What can hang from each mark
posa: deloz dumol
deloz: fesu zafaz
momid: zeloz
zeloz: fesu momid
dunug: medol
zafaz: deloz dumol zeloz
dumol: fesu medol momid posa zafaz
tomid: zafaz
medol: dumol dunug gurisiz posa zeloz
fesu: dumol tomid zeloz

(in the rows, 128 means zero)
Known rows, with every way that one mark hangs from another
dunug{medol{zeloz}}: [127 106 149 123 134 128 194 134  90 149 125 147 116 128 132 103 145 132
 115 160 123 106 116 103 136 144  99 137 125  73 129 175  75 160]
medol{dumol{posa zafaz{deloz zeloz}} gurisiz}: [114  61 172 109 133 114 185 115  94 116 150 162 106 106 152 102 136 136
 112 163 124 124 138  71 131 149  80 134 132 113  78 183 127 171]
zeloz{momid}: [121  91 156 131 142 120 154 132  91 140 123 143 154 125 129  87 129 132
 121 147 107 108 133 105 119 147 101 146 114  84 148 170  82 152]
tomid{zafaz{zeloz{fesu{dumol{medol{dunug}}} momid}}}: [115  58 176 131 196 113 191 151  79 121 158 161 158 132 138  84 136 127
 134 144 112 118  85 101 117 156  98 141 120 101 183 165 101 153]
zafaz{deloz{fesu} dumol{momid{zeloz} posa}}: [120  21 162 110 138 128 156 112  85 145 157 157 146 106 133 105 131 146
 103 148 130  65 132  64 159 132  91 153 130 115  97 176  73 177]
tomid{zafaz{deloz{fesu} zeloz{momid}}}: [117  72 171 142 176 135 212 124  85 134 139 157 160 103 121  93 134 135
 112 144 100  97  71  96 145 155  72 167 115  96 126 152  91 155]
zafaz{deloz dumol{fesu posa} zeloz{momid}}: [111  35 177 114 157 111 159 107  82 148 166 138 166 100 133 105 137 140
 115 152 127 119 117  69 115 137  73 148 118  84 111 178 101 148]
deloz{fesu{zeloz} zafaz{dumol{momid}}}: [108  59 162  78 166 140  90 122  83 144 166 143 152  91 132  85 120 135
 114 174 121  59  94  87 153 137  94 163 125 116  99 171  55 172]
momid{zeloz{fesu{dumol{medol{posa}}}}}: [121  55 154 104 159 112 171 146  85 150 158 160 133 145 131  91 131 134
 120 150 132 106 124 105 133 166 113 142 128 120 174 179  82 160]
deloz{fesu{tomid} zafaz{zeloz}}: [117 100 168  96 157 159 188 121  88 131 149 175 118  84 139  93 124 138
 109 174 117  88  97  98 124 144  86 157 118 106 126 163  93 159]
posa{deloz dumol{medol{dunug gurisiz} momid}}: [125  39 156 122 183  97 136 138 103  96 119 161 108 141 152 117 121 124
 128 135 134 108 158 131 162 146 111 124 134 115 115 168 107 189]
dunug{medol{gurisiz posa zeloz}}: [127  88 150 104 120 110 190 139  92 124 127 149 124 140 137 116 132 127
 117 158 134 117 102 111 146 167  97 129 128  87 138 172  80 157]
dunug{medol{dumol{posa zafaz} gurisiz zeloz}}: [128  73 157 111 127 108 188 134  94 118 134 157 121 113 151  96 142 132
 119 162 128 121 127  72 143 145 110 114 132  81 112 191  80 180]
deloz{zafaz{dumol zeloz}}: [112  87 167  83 142 132 178 118  83 151 156 135 146  92 144 101 129 134
 102 192 127 100 107 102 123 146  83 166 123 107 125 164 100 159]
medol{gurisiz posa{dumol{fesu{zeloz{momid}} zafaz}}}: [114  62 158  98 190  91  66 131 102 115 146 149 154 104 126  99 113 123
 140 143 123 141  85 113 160 164 110 133 123  99 121 192  84 165]
dunug{medol{zeloz{fesu}}}: [125 106 147 119 143 125 206 152  89 153 128 156 132 127 131  93 145 131
 112 155 121  89 108 103 133 144  99 136 136  65 128 179  65 154]
deloz{fesu{dumol{medol{gurisiz} posa} tomid} zafaz}: [121  43 174 105 159 137 165 127  83  96 154 177 121 103 146  71 105 141
 125 164 128 101 123  73 113 149 106 127 115 108 174 170  77 176]
fesu{zeloz}: [111 106 149 120 131 133 107 131  89 143 140 151 108 117 125  94 129 129
 121 163 110 104 137 105 147 146  97 148 120 109 111 177  86 160]
posa{deloz{fesu zafaz}}: [124  89 155 107 148 142 191 133  91 142 124 146 139  78 128  90 126 133
 101 162 116  82 117 127 151 138  99 151 121  94 123 160  66 172]
zeloz{fesu momid}: [120  90 152 129 151 115 164 151  90 144 126 151 172 123 128  77 128 131
 118 141 105  91 124 106 117 147 101 145 124  75 147 174  72 147]
momid{zeloz}: [121  91 145 121 126 131 184 130  91 143 127 150 121 120 127 104 132 136
 106 160 121 109 153 104 148 149 110 147 121 114 137 173  84 165]
tomid{zafaz{deloz zeloz{fesu{dumol{posa}}}}}: [113  60 171 149 137 121 222 141  80 143 160 172 107  90 137  84 139 136
 121 159 116 112  92  80 119 145  77 151 129  97 143 172 105 159]
dumol{medol{dunug}}: [121  78 156 128 161 124 115 126  90 127 124 153 121 154 140 110 134 135
 120 156 115 104 139 104 131 148 105 138 124 115 129 167 116 168]
posa{dumol{medol{dunug} momid}}: [123  49 155 125 189 111  95 126 102 127 124 154 109 155 149 107 132 134
 132 146 124  97 134 105 145 140 112 143 134 115 120 169 121 184]
zeloz{fesu{dumol{medol{gurisiz} posa zafaz}} momid}: [119  29 166 120 184 102 154 149  85 115 144 160 163 120 147  61 112 135
 132 135 112 110 126  78 101 150 117 116 125  85 149 192  72 172]
dumol{fesu{tomid} momid{zeloz} posa zafaz}: [118  32 153 146 167 125 114 123  92 133 143 197  89  85 153 114 129 151
 131 154 128 108 132  57 130 125 131 118 128 118  81 201  70 190]
deloz{fesu{zeloz} zafaz}: [111  94 154  88 154 153 128 126  87 140 145 141 138  92 120  80 122 133
 110 175 112  81 102 101 152 143  97 158 120 109 114 168  68 164]
deloz{fesu{dumol{medol{zeloz}} tomid} zafaz}: [124  83 176 100 177 144 205 124  85 123 167 176 121 118 139  76 128 139
 128 162 129  96  84  87 115 148  99 140 113 104 176 167  62 164]
dunug{medol{gurisiz zeloz}}: [125  98 151 114 129 120 211 138  91 119 122 148 119 133 135 105 131 128
 111 159 127 113 126 103 139 156  99 127 127  81 136 174  73 159]
deloz{fesu{dumol tomid} zafaz{zeloz}}: [116 103 180  88 151 157 198 121  85 127 169 173 106  81 136  80 123 136
 118 170 125 103  94  98 107 144  84 153 112 105 169 168  92 154]
zafaz{deloz dumol}: [118  95 167 126 132 115 133 115  86 146 148 152 138 121 132 106 136 137
 106 166 121  96 124 100 130 149  71 160 123 100 121 166 103 155]
dumol{zafaz{zeloz}}: [114  98 158 117 158 137 159 123  93 151 132 156 103  99 144 103 131 135
 111 163 107 109 112 103 127 145  96 151 127 109  85 180 110 170]
zeloz{fesu{tomid{zafaz{dumol}}} momid}: [122  94 167 164 160 101 141 157  78 125 151 195 185  97 140  87 130 131
 132 155 105  93  79 101 125 154  96 151 117  82 174 165  61 152]
zafaz{zeloz{momid}}: [115  87 162 114 149 128 190 127  89 144 136 141 144 119 133  93 131 130
 117 148 110 114 129 105 118 149  91 151 115  90 132 169  98 148]

Rows
[126  66 165 159 155 130 203 147  84 117 154 207  94  76 134  98 130 135
 132 137 125  98 111 112 162 141 114 138 114 121 168 169  46 181] | posa{deloz{fesu{dumol{momid{zeloz}} tomid{zafaz}}}}
[122  97 149 167 145 123 192 159  85 124 136 206 125  99 136 102 133 136
 121 165 113  99 106 102 153 155 112 145 125 112 157 169  66 165] | momid{zeloz{fesu{tomid{zafaz}}}}
[121  35 174 150 196 127 206 126  83 134 157 170 110 138 134  87 138 141
 132 140 117  87  65  72 141 151  90 151 125 118 137 158  65 177] | tomid{zafaz{deloz{fesu{dumol{medol{zeloz} momid}}}}}
[122  63 167 145 143 126 129 127  84 129 152 186  87 124 150  84 127 142
 139 153 121 116 150  77 101 142 107 129 114 102 167 180  98 172] | fesu{dumol{medol posa} tomid}
[115  49 156  92 147 122 162 123  86 145 153 141 150 102 145 103 129 141
 107 186 139  85 125  89 139 140 109 155 127 122 124 171  65 175] | deloz{zafaz{dumol{momid{zeloz}}}}
[118  65 162 131 181 136 119 116  94 146 131 167 113 109 136  96 129 146
 111 142 108  68  93  83 135 137  90 150 133 110  59 176  87 180] | dumol{momid zafaz{deloz{fesu}}}
[126  87 147 103 130 106 199 157  91 129 131 158 141 139 136 106 131 125
 114 153 131 101  92 112 142 168  98 127 138  78 137 177  69 150] | dunug{medol{gurisiz posa zeloz{fesu}}}
[126 120 161 127 125 115 199 150  94 127 157 195 121 129 143  88 148 129
 129 152 122 100 119  90 131 148  96 135 129  93 153 177  75 147] | medol{dumol zeloz{fesu{tomid}}}
[107  78 161 115 139 128 102 131  87 141 162 155  82 118 131  81 127 131
 138 153 122 105 136  91 128 140 102 142 121 116 130 186  77 163] | fesu{dumol{momid} zeloz}
[127  55 163 113 205 101 155 124 102 119 138 139 163 154 130 105 138 128
 137 134 128 131 102 102 144 145 110 130 121  87 159 173  93 160] | posa{dumol{fesu medol{dunug zeloz{momid}}}}
[106  63 157 118 158 120  79 127  93 142 158 151  98 123 130  93 139 134
 136 157 122 112 142  69 150 139 107 140 127 123  99 186  78 164] | medol{dumol{fesu{zeloz} momid}}
[125  75 158 105 124  99 202 138  95 114 136 145 165 144 135 103 122 124
 126 140 125 121  98 110 136 170  98 132 118  93 157 169  70 145] | medol{gurisiz posa zeloz{momid}}
[124  64 162 162 189 101 219 164  84  91 140 198 167 139 147  88 122 129
 140 141 110 105  83  91 131 169 108 126 121  93 163 162  48 158] | dumol{medol{gurisiz zeloz{fesu{tomid{zafaz}} momid}}}
[113 105 163 106 154 139 196 140  87 136 151 183 119  91 149  92 130 135
 113 180 122  92 105 102 105 145  89 149 128  99 123 171  94 151] | deloz{zafaz{zeloz{fesu{tomid}}}}
[129  91 156  96 113 101 192 138  94 120 140 149 127 148 139 109 144 124
 121 160 138 125 115 100 151 171  97 128 128  92 153 172  86 155] | dunug{medol{dumol gurisiz posa zeloz}}
[126  96 161 114 133 114 188 131  94 119 135 145 160 141 132 104 141 127
 125 141 121 114 108 108 130 143  99 129 116  86 153 171  84 146] | medol{dunug zeloz{momid}}
[112  75 166 147 167 132  70 137  78 123 168 199 124  89 137  98 123 133
 138 158 107  70  76  84 168 144  95 159 120 123 117 168  55 176] | deloz{fesu{tomid{zafaz{dumol{momid}}} zeloz}}
[114  94 170  99 175 134 105 129  86 135 163 152 150  92 115  62 121 129
 131 136 104 103  93 100 135 143 101 142 110  93 143 190  62 160] | deloz{fesu{dumol{zafaz} zeloz{momid}}}
[121  85 169 176 170 121 143 138  80 120 148 197  91 122 145  89 130 138
 142 162 112 122 105  94 117 158 106 144 111 115 186 163  90 173] | fesu{dumol{medol} tomid{zafaz}}
[119  75 164 173 151 113 107 137  81 127 147 198 115 101 155 108 130 138
 136 166 114  90  94  88 134 147 100 153 122 115 136 164  75 176] | fesu{tomid{zafaz{dumol{momid}}}}
[119  18 160 178 180 106 103 152  77 133 152 207 133 112 166  96 128 143
 139 158 110  70 100  62 131 141 113 142 134 110 119 171  69 189] | zeloz{fesu{tomid{zafaz{dumol{medol momid posa}}}}}
[125  62 165 108 189 103 168 131  93  93 134 154 166 154 148 107 125 129
 128 140 121 118 102 100 131 156 111 113 121 102 118 177  85 167] | dumol{medol{dunug gurisiz zeloz{momid}} zafaz}
[116  93 175 144 152 114 103 112  84 132 161 184 120 109 133 116 136 142
 120 165 130 112 116  86 120 146  75 147 119 101 126 175  97 149] | zafaz{deloz dumol{fesu{tomid}}}
[117  60 158 160 151 113 121 137  84 144 136 162 132 106 146 103 131 137
 125 167 109  88  95  88 143 146 102 161 127 116 130 161  74 180] | tomid{zafaz{dumol{momid}}}
[109 104 157 137 153 132  78 128  87 128 154 184  90 105 127 104 128 135
 136 161 118 119 129  91 135 143 100 135 116 110 116 185  81 154] | dumol{fesu{tomid zeloz}}
[113  72 171 155 157 122 142 132  80 131 160 196 105  95 159 115 132 136
 133 168 116  96  89  87 132 147  89 159 123 121 120 164  91 171] | fesu{tomid{zafaz{dumol{momid} zeloz}}}
[114 100 185 120 157 118 204 134  83 127 178 189 128 113 133  80 136 132
 130 141 127 114 110  99  87 150  67 141 116  80 161 179 100 127] | zafaz{deloz zeloz{fesu{dumol tomid} momid}}
[109  70 171 108 156 139 113 118  86 138 171 160  95 117 118  79 128 135
 127 142 122  84 112  85 139 140  79 150 123 115 112 180  78 159] | zafaz{deloz{fesu{dumol{momid} zeloz}}}
[122  73 158 136 191 108 144 134 102 130 150 210 104 103 147 105 136 141
 124 147 133  87 109  99 144 139 101 140 141 107  85 192  90 178] | posa{dumol{momid{zeloz{fesu{tomid}}} zafaz{deloz}}}
[122  93 163 133 133 109  98 127  95 132 153 185 105 124 138 111 142 136
 136 160 128 130 117  87 131 158 101 137 120 112 155 176 103 152] | medol{dumol{fesu{tomid}} posa}
[121 103 177 158 137 104 242 153  84  90 164 210 106 115 138  91 131 129
 134 152 128 120  73  95 123 166  78 129 125 101 179 168  69 146] | medol{gurisiz zeloz{fesu{dumol tomid{zafaz{deloz}}}}}
[122  87 156 108 110 107 122 134  95 102 126 155 126 142 138 123 121 126
 119 155 127 119 118 119 143 165  98 130 126 119 145 167 117 156] | medol{dunug gurisiz posa}
[110  63 162 104 156 123 157 141  85 158 156 157 136 114 147  97 129 133
 113 154 118  73 117  90 126 140  87 159 139 106 100 177  88 160] | zafaz{dumol{momid} zeloz{fesu}}
[114  29 154 144 223 124  79 123  92 152 126 160 103 127 148 102 127 148
 128 151 111  99 115  70 123 139 123 135 133 120  66 186  83 191] | dumol{fesu medol momid zafaz}
[113  92 165 139 149 128 215 155  83 143 151 167 113  96 133  80 133 129
 123 159 108 114  88 103 123 153  93 156 127 105 171 169  91 156] | tomid{zafaz{zeloz{fesu{dumol}}}}
[123  50 152 126 167 107 113 126 104 133 148 187  96 114 139 123 130 138
 137 148 143 120 115  99 156 150 119 139 129 121 139 184  89 173] | medol{posa{dumol{fesu{tomid} momid{zeloz}}}}
